Known rows, with every step that occurs
R -> X -> A: [-43  40  26 -36  27  10 -15  27 -24  15   4 -33  15  -3   6  12   3  15
 -23  -4   5   7  65  -1  16 -27 -78  59]
X -> A -> T: [-29  12  38 -28  22 -41 -22  -2 -21   4  15 -27  15  10  23  12  47  61
   3  -2 -15  13  39 -11  19  -7 -57  81]
W -> A: [-22  19  25 -21  25  31 -34   9 -45 -14   6 -36 -16  -1  15  14   1  83
  -8 -24   4   5  52  -1 -31 -42 -62  40]
W -> A -> D: [-28  21  29 -32  -2 -30 -45  -2 -13 -22  13 -14 -26  -8  13  27  -4  92
 -19 -23   1  31  58 -11 -27 -26 -23  50]
D -> A: [ -4  34   2 -17  44  -5 -19  28 -46  -3  15 -29 -29  -3  17  -6   8  61
 -37   3  13  -4  28  23 -25 -37 -51  60]
C -> H -> Z -> A -> W: [-45   2 -15 -37  25 -15   7  19  78  10  30   1 -65   1  42  29   3  38
 -32 -35  17  -6 113  17 -30 -43   7  17]
C -> H -> A -> T -> Z: [-30  12  18 -33  12 -62 -58  -5  26   2  35 -24  25   3  40  22  36  17
 -26 -41   2 -12  42  16 -11   3 -25  78]
C -> H -> A -> W: [-29  18   7 -53  50 -14 -23  -1  54 -31  26 -21 -33  13  42  32  10  48
 -38  -8  16  -8  78   7 -35 -36 -13  55]
C -> H -> Z: [-17  50  -3 -23  31  -9 -16  13   2 -27   2 -37 -53 -17  52  23 -10  42
 -63 -54  14  10  71  15 -26 -29 -24  36]
C -> H -> Z -> T -> A: [-46  33 -17 -46  23 -29 -20  16  39   1  33   0 -14  -7  43   2  33  33
 -51 -46  16   1  76  28  12 -26   4  59]
Z -> H -> C: [-23  39 -24 -50  64 -27  -4 -18 -44  -2   7 -45 -39  -5  70  17   5  81
 -46 -42  42  11  62  22 -39 -30 -47   0]
C -> H: [-28  50  -3 -35  45  13 -32  12 -32 -53   4 -25 -58  -1  49  10  13  48
 -62 -39  28  14  80  -1 -32 -39 -10  65]
W -> A -> H: [-33  19  43 -27  17  31 -14   7  -4  -5   8 -31 -37   2  26  23   7  96
 -13 -24  15  16  80  -9 -28 -36 -12  48]
A -> T: [-17  33  17 -25  17 -25 -24  -7 -30 -23   6 -14 -11  -1  58   1  38  61
 -17 -24   0  17  32  14  -7 -10 -42  56]
H -> Z: [ -2  33  -3 -13  17 -17  -3  11 -32  -5   7 -45 -31 -14  55  17 -20  51
 -36 -37  -8  21  42  29 -17 -19 -57   7]
X -> R -> J: [-23  69  -2 -48  12 -24 -41  28 -44  19  32 -34 -33 -20  61   8  18  64
 -16 -23  -7  45  63 -16   0 -47 -67  23]
R -> X -> A -> T -> Z -> H: [-56  47  24 -37 -25 -37 -28   2  19  85  37  11  24  -3   8  18  31   7
   0 -39   4   9  63   7  34   7 -43  49]
D -> A -> H -> Z -> T: [-33  38   2 -37  24 -26  18  28  52  63  30 -33 -23  -1  54   3  15  66
 -35  -1  27   6  69  29   6 -31 -12  47]
R -> X: [-32  62   3 -38  20  22 -14  19 -37 -12  -6 -22 -10 -10  46   2  -5  16
 -41 -24  20   9  59  22 -12 -30 -66  40]
Z -> A -> T: [-47  -7  -2 -26  22 -22 -14   8  -5   3  15  -2  -4  11  44  -8  46  50
   2 -16  14  -8  58   8  -7 -20 -35  41]
R -> J: [  3  53 -10 -37  10 -11 -34  27 -75   4  27 -21 -39  -6  50   7  18  49
 -31 -26   2  39  59  12 -17 -37 -62  34]
Z -> A: [-42  -8 -21 -27  38  10  -9  28 -40  -7  16 -17 -26  13  36  -7   9  47
 -17 -13  21  -5  79   9 -24 -42 -36  21]
Z -> H -> A: [-29  33 -15 -33  51  -7 -24  -7  -8   7  22 -35 -13  11  47  12  -3  55
 -16 -13  29  -4  55  15 -23 -27 -46  14]
H -> Z -> A: [-31  -7 -22 -15  24 -18   7  28  -7  17  14 -29 -23  -3  41   8 -13  38
 -17 -27   6  -2  67  24 -15 -32 -54  -7]
W -> A -> T -> Z -> H -> C: [-31   9  18 -32   6 -58 -36 -30  -1  55  33 -27  15  -9  33  34  27  84
   0 -67  13  -7  39  24 -26  -6 -53  23]

Rows
[-26  18  42 -15  11  -6 -38  -8 -11  -5   6 -24   8  -3  20  15  39  84
   9 -26  -2   0  31   0 -15 -21 -60  64]	W -> A -> T
[-33  27  18 -34  45 -40 -46 -10  34 -32  11 -34  15   1  53  19  41  36
 -28 -17  22 -19  45   5 -14 -15 -35  90]	C -> H -> A -> T
[-30  40  -3 -31 -20 -42 -30 -14 -18  37  42  14 -23   1  52   5  32  48
 -12 -57   4  23  52  21  -6   5 -10  23]	A -> T -> Z -> H
[-45 -21  -8 -47  61 -29  21  12  -1   3   8 -45 -29   8  68  17  15  76
 -33 -24  44  -6  96  12 -35 -35 -19  16]	Z -> A -> H -> C
[-25  18  39 -20  15 -30  17  17  25  28  17 -45 -27  -5  33  32  -9  67
 -23 -17  -8  27  79  -4  12 -12 -24  39]	X -> A -> H -> Z
[-47  50 -21 -51  36 -13 -15  16  27   3  19 -32 -31  -1  72   9  18  34
 -51 -42  30  14  91  15  -5 -34 -15  43]	C -> H -> Z -> T
[-13  16  19 -16  -2 -30  11  12  22   2  23  -4 -30 -18  40  18   0  64
 -38 -42 -10  18  58  31  -1  -6  10  30]	T -> A -> H -> Z
[-16  11  19 -27  37 -46 -32 -13   4 -12  12 -41  36   3  54  11  33  50
  -2  -3  -1  -9  17  15  -8  -5 -68  62]	H -> A -> T
[-14  35  16 -22  10 -11  14  10   9   1   5 -37 -50 -10  67  24 -16  67
 -44 -39   4  32  71  19 -15 -15 -12  14]	A -> H -> Z
[-18  17  14 -52  53 -29  12  -6 -29 -22   0 -57 -34  -4  79  23  10  87
 -53 -35  29  18  70  15 -37 -23 -26  31]	A -> H -> C
[-29   5  25 -46  26  -7   0   6   2   6  31 -16 -32  20  13  24  16  67
  -4   6 -16  24  75  -8  -6 -30 -33  44]	X -> A -> W
[ -7  35  20 -14  29 -40 -21   9 -16   8  15 -15  -5  -5  29  -5  43  68
 -21   3   7  -6  10  24 -10 -19 -49  85]	D -> A -> T
[-23   5  38 -15 -26 -27 -51  -2 -24  25  30 -11  17  -3   8  16  31  63
  12 -48 -21   4  30  11 -12  -5 -48  52]	W -> A -> T -> Z
[-29  20 -13 -47 -13 -85 -51 -11  16  29  56  -1 -12   3  36  27 -20  44
 -24 -36   5  25  64  15 -20   4  -2  15]	T -> Z -> H -> A -> D
[ -8  24  -5 -30  25 -92 -21 -11  -5  68  42 -20   2 -11  38  14  34  68
 -27 -41  23 -14  19  44 -20  -5 -49  42]	D -> A -> T -> Z -> H -> C
[-13  21  11 -25 -19 -46 -35  -1 -43   9  30  -4   1   0  47   3  32  38
 -14 -47 -20  22  30  23  -7   5 -31  43]	A -> T -> Z
[-39 -23 -24 -24   3  -9 -23  34 -52  25  38  -3 -15  10  24  -5   2  29
 -11 -36   0   2  75  21 -18 -24 -27   8]	T -> Z -> A
[-37  25  24 -23 -25 -18 -46 -16  -4  53  42   7  -5  -2  14  20  29  70
  14 -58   4   7  49   9 -12  -5 -23  26]	W -> A -> T -> Z -> H
[-39  16  -9 -50 -19 -96 -24   3  41  11  46  15  -4  -9  50   6  17  58
 -30 -30 -11  33  57  30  21  -2   7  40]	H -> Z -> T -> A -> D
[-35   3  15 -44  17 -94 -20 -24 -12  64  41 -32  21   1  31  29  37  63
  -5 -49   1   8  49   9   7   9 -51  36]	X -> A -> T -> Z -> H -> C
[-21  23  -8 -42  13 -79 -23 -28 -22  36  33 -20  -3  -7  67  20  32  60
 -24 -70  17  10  39  33 -20   6 -39  13]	A -> T -> Z -> H -> C
[-45  10 -10 -71   9 -16  -2   4  23   4  52  34 -16  20  40  -6  54  62
  -8  -9  -6  18  72  24   5 -28  11  41]	Z -> T -> A -> W
[-45  17 -15 -52  24 -13 -23  12 -26  -3  35   8   6  11  41 -21  50  54
 -23 -19   7  12  60  25  13 -25 -14  52]	Z -> T -> A
[-26  37 -22 -33  -2  -8 -28   3 -55  28  40   0 -46   4  40   8  -3  47
 -28 -58  10  31  73  21 -22 -15  -9  -5]	T -> Z -> H
[-43 -37  -9 -46  22 -47   5  17 -18  31  32 -33 -17   5  51  19   6  56
 -31 -47  23  -2  93  23 -34 -19  -8   6]	T -> Z -> A -> H -> C
[-24  16 -17 -33  14 -25 -39   1 -20  39  46 -24  -1  10  33  14 -12  36
 -14 -37   9   3  55  29 -20 -10 -38   1]	T -> Z -> H -> A
[-44  27  40 -32 -23 -42 -31  15  -3  58  29 -11  48  -5   5  15  29   0
  -1 -29 -19   3  44  11  34   9 -70  71]	R -> X -> A -> T -> Z
[-44 -23 -16 -38 -26 -72 -39  24 -18  17  47  17 -26   7  28   9  -2  39
 -23 -36  -4  24  82   9 -19 -10   6  15]	T -> Z -> A -> D
